What can hang from each mark
K_11: K_137 K_173
K_521: K_236
K_562: K_137 K_173 K_521
K_236: K_173
K_173: K_562 K_817
K_137: K_11 K_817
K_393: K_11
K_961: K_137 K_173

Each row was made from one small tree. The marks that hang from a mark follow it in brackets, in the order of their numbers. Every link used is in the known rows. Write each row's tree.
(in the rows, 128 means zero)
Known rows
K_137(K_11): [122 133 126  97 132 116 132 124 123 114 133 146 114 118 116 116 119 118
 119 148]
K_521(K_236(K_173(K_562(K_137) K_817))): [107 186 101 142 168  74 125  84 120 126 169 129 163  81  97 107  99  92
 129 180]
K_521(K_236): [139 128 126 126 157 114 157 120 124 125 133 112 133 101 127 111 131 115
 124 155]
K_236(K_173(K_817)): [102 147  94 157 136  93 113 134 129 132 145 134 145 110 111 137 108 111
 136 135]
K_393(K_11(K_137 K_173)): [120 109 114  93 166 107 223  86 138 119 136 103 126 139 139 131 111 108
 146 163]
K_173(K_562(K_137 K_521) K_817): [114 174 124 110  84 105 107  63 124 122 169 152 160  88 114  91  97 126
 139 147]
K_11(K_137(K_817) K_173(K_562(K_521))): [116 132 127  90 108  97 154  85 135 134 156 118 122 100 135  91 114 114
 135 125]
K_173(K_562(K_137 K_521(K_236)) K_817): [124 177 121 112 113  88 141  49 119 122 173 135 166  58 115  76 101 112
 136 172]
K_137(K_11(K_173(K_562 K_817))): [ 89 142 152 123 152  87 145 182 122 103 159 139 141  97  94 111  70 104
 114 154]
K_562(K_173 K_521): [140 154 130 116  56 122 135 115 141 137 151 149 134  96 145 115 133 144
 162  70]
K_961(K_137(K_11(K_173))): [112 133 118  80 138 113 159 118 122 120 136 126 115 132  93 103  99 124
 125 133]
K_521(K_236(K_173(K_817))): [112 148  93 160 165  79 145 122 124 130 151 118 150  81 112 122 110  99
 133 159]
K_173(K_562(K_137(K_11)) K_817): [ 99 172 131  99 125  97 103  97 121  95 164 162 143 102  90  90  78 107
 112 188]
K_11(K_173): [119 121 136 131 147 121 168 162 128 130 138 113 125 128 128 138 124 122
 140 106]
K_961(K_137(K_11) K_173(K_562 K_817)): [ 93 162 120 128 135  95  94 130 133 114 125 149 158 116  50  88  48 117
  98 150]
K_137(K_11 K_817): [126 127 130  99 116 104 108 110 128 100 131 155 102 114 118 105 122 108
 104 152]
K_173(K_562(K_137) K_817): [106 166 132 132 123 108 106 100 126 109 157 145 158 115 103 103  88 116
 120 170]
K_173(K_562 K_817): [103 144 147 152 129 105 100 151 128 115 142 137 159 106 104 113  87 119
 112 159]
K_562(K_137): [129 151 116 106 121 128 128  74 127 120 144 135 128 135 125 120 132 125
 134 143]
K_236(K_173): [119 144 100 141 147 107 123 125 126 146 134 129 128 122 120 146 136 118
 138 111]
K_11(K_173(K_562(K_137 K_521) K_817)): [105 170 130 114 105  95 146  95 123 122 179 138 157  87 116 100  93 121
 151 125]
K_961(K_173(K_562(K_137(K_817)))): [123 165 132 138 132 107  77  83 141 119 126 153 138 122  96 115 106 109
 109 127]

Which tree is each row?
[126 151 113  59  94  97 156  55 125 109 166 155 101  91 128  97 131 108
 144 121] | K_562(K_137(K_11(K_173) K_817) K_521)
[104 163 113 165 172  73 118 133 122 134 154 123 164  73  99 113  94  96
 119 168] | K_521(K_236(K_173(K_562 K_817)))
[120 165 138  81 120 100  83  64 124  95 148 169 114 110 101  93 111 101
  99 177] | K_173(K_562(K_137(K_11 K_817)))
[111 152 136 130  90 103 109 114 124 129 154 145 162  79 117 100  94 130
 131 133] | K_173(K_562(K_521) K_817)
[112 155 127 111 131  99  68  99 136 114 109 157 129 122  66  90  81 114
  84 143] | K_961(K_137(K_11 K_817) K_173(K_562))
[118 146 100 101 136 114 119 105 134 124 110 139 127 136  76 106  92 126
 116 116] | K_961(K_137(K_11) K_173)
[ 98 150 141 102 115  84 154 149 120 117 170 147 143  68 107  97  80 112
 135 130] | K_137(K_11(K_173(K_562(K_521) K_817)))
[119 182 111  85  42  96 145  71 136  99 185 175 136  79 123  86  98 124
 158 121] | K_562(K_137(K_11) K_173(K_817) K_521)
[106 159 106  75 100  93 180  81 120 106 181 146 129  86 116  96  99 113
 158 130] | K_562(K_137(K_11(K_173(K_817))) K_521)
[121 161 119 147 184  86 125 127 120 151 141 120 148  85 108 125 125 102
 122 147] | K_521(K_236(K_173(K_562)))
[110 173 119 107  82 102 127 108 139  87 172 168 134 105 110  95  90 116
 140 143] | K_562(K_137(K_11) K_173(K_817))
[124 177 113 115  41 106 130  70 141 113 178 159 151  92 134  99 110 136
 168  99] | K_562(K_137 K_173(K_817) K_521)
[137 155  89 118 136  88 154  80 121 158 151 121 137  67 136 118 145 114
 155 111] | K_562(K_521(K_236(K_173)))
[120 142 121  81 133  99 141  87 127  93 153 148  97 119 116 108 123 100
 125 141] | K_562(K_137(K_11(K_173) K_817))
[139 153 140 112 129 101 148 103 118 144 147 124 149  65 128  95 123 122
 131 141] | K_173(K_562(K_521(K_236)))
[118 122 135 101 136 100 142 140 128 102 139 141  97 113 120 117 119 102
 115 128] | K_137(K_11(K_173) K_817)
[140 175 117  70  37 102 116  40 140 101 168 184 107  87 132  87 131 122
 144 110] | K_562(K_137(K_11 K_817) K_173 K_521)
[131 166 127  91  76 104 102  79 143  88 157 175 105 114 120  99 121 111
 124 129] | K_562(K_137(K_11 K_817) K_173)
[114 176 124 100 155 107 111 105 131 116 136 157 136 117  81 111  92 109
 116 134] | K_961(K_173(K_562(K_137(K_11))))
[119 133 128  78 141  95 214  61 133 135 150 117 141 105 138 113 104 116
 151 145] | K_393(K_11(K_137 K_173(K_562(K_521))))
[116 148 120  77 147 112 170 107 121 108 158 136 110 126 114 118 116 109
 138 135] | K_562(K_137(K_11(K_173)))
[ 94 161 119 164 145  88  97 144 126 136 149 140 159 100  99 130  89 110
 122 145] | K_236(K_173(K_562 K_817))
[115 176 113 131 131  94  70  59 130 131 150 154 131 113 107 121 129 102
 115 142] | K_236(K_173(K_562(K_137(K_817))))
[140 179  77  95 130  93 164  28 119 152 165 127 136  74 131 111 150 111
 163 126] | K_562(K_137 K_521(K_236(K_173)))
[112 183 110 122 151 102  94  86 123 143 151 142 141 118 105 131 122 111
 132 136] | K_236(K_173(K_562(K_137)))
[132 110 108  94 130 100 159  25 144 103 122 131 116 135 142 112 118 106
 116 188] | K_393(K_11(K_137(K_817)))
[124 152 143  84 152  84 193 130 112 132 161 125 131  54 115  91 111 105
 136 137] | K_137(K_11(K_173(K_562(K_521(K_236)))))
[102 148 139 173 145 102  94 168 139 126 127 137 166 113  86 123  71 117
 114 124] | K_961(K_173(K_562 K_817))
[143 171  79 101 112  81 138   4 124 139 161 138 124  70 134 102 157 100
 148 133] | K_562(K_137(K_817) K_521(K_236(K_173)))
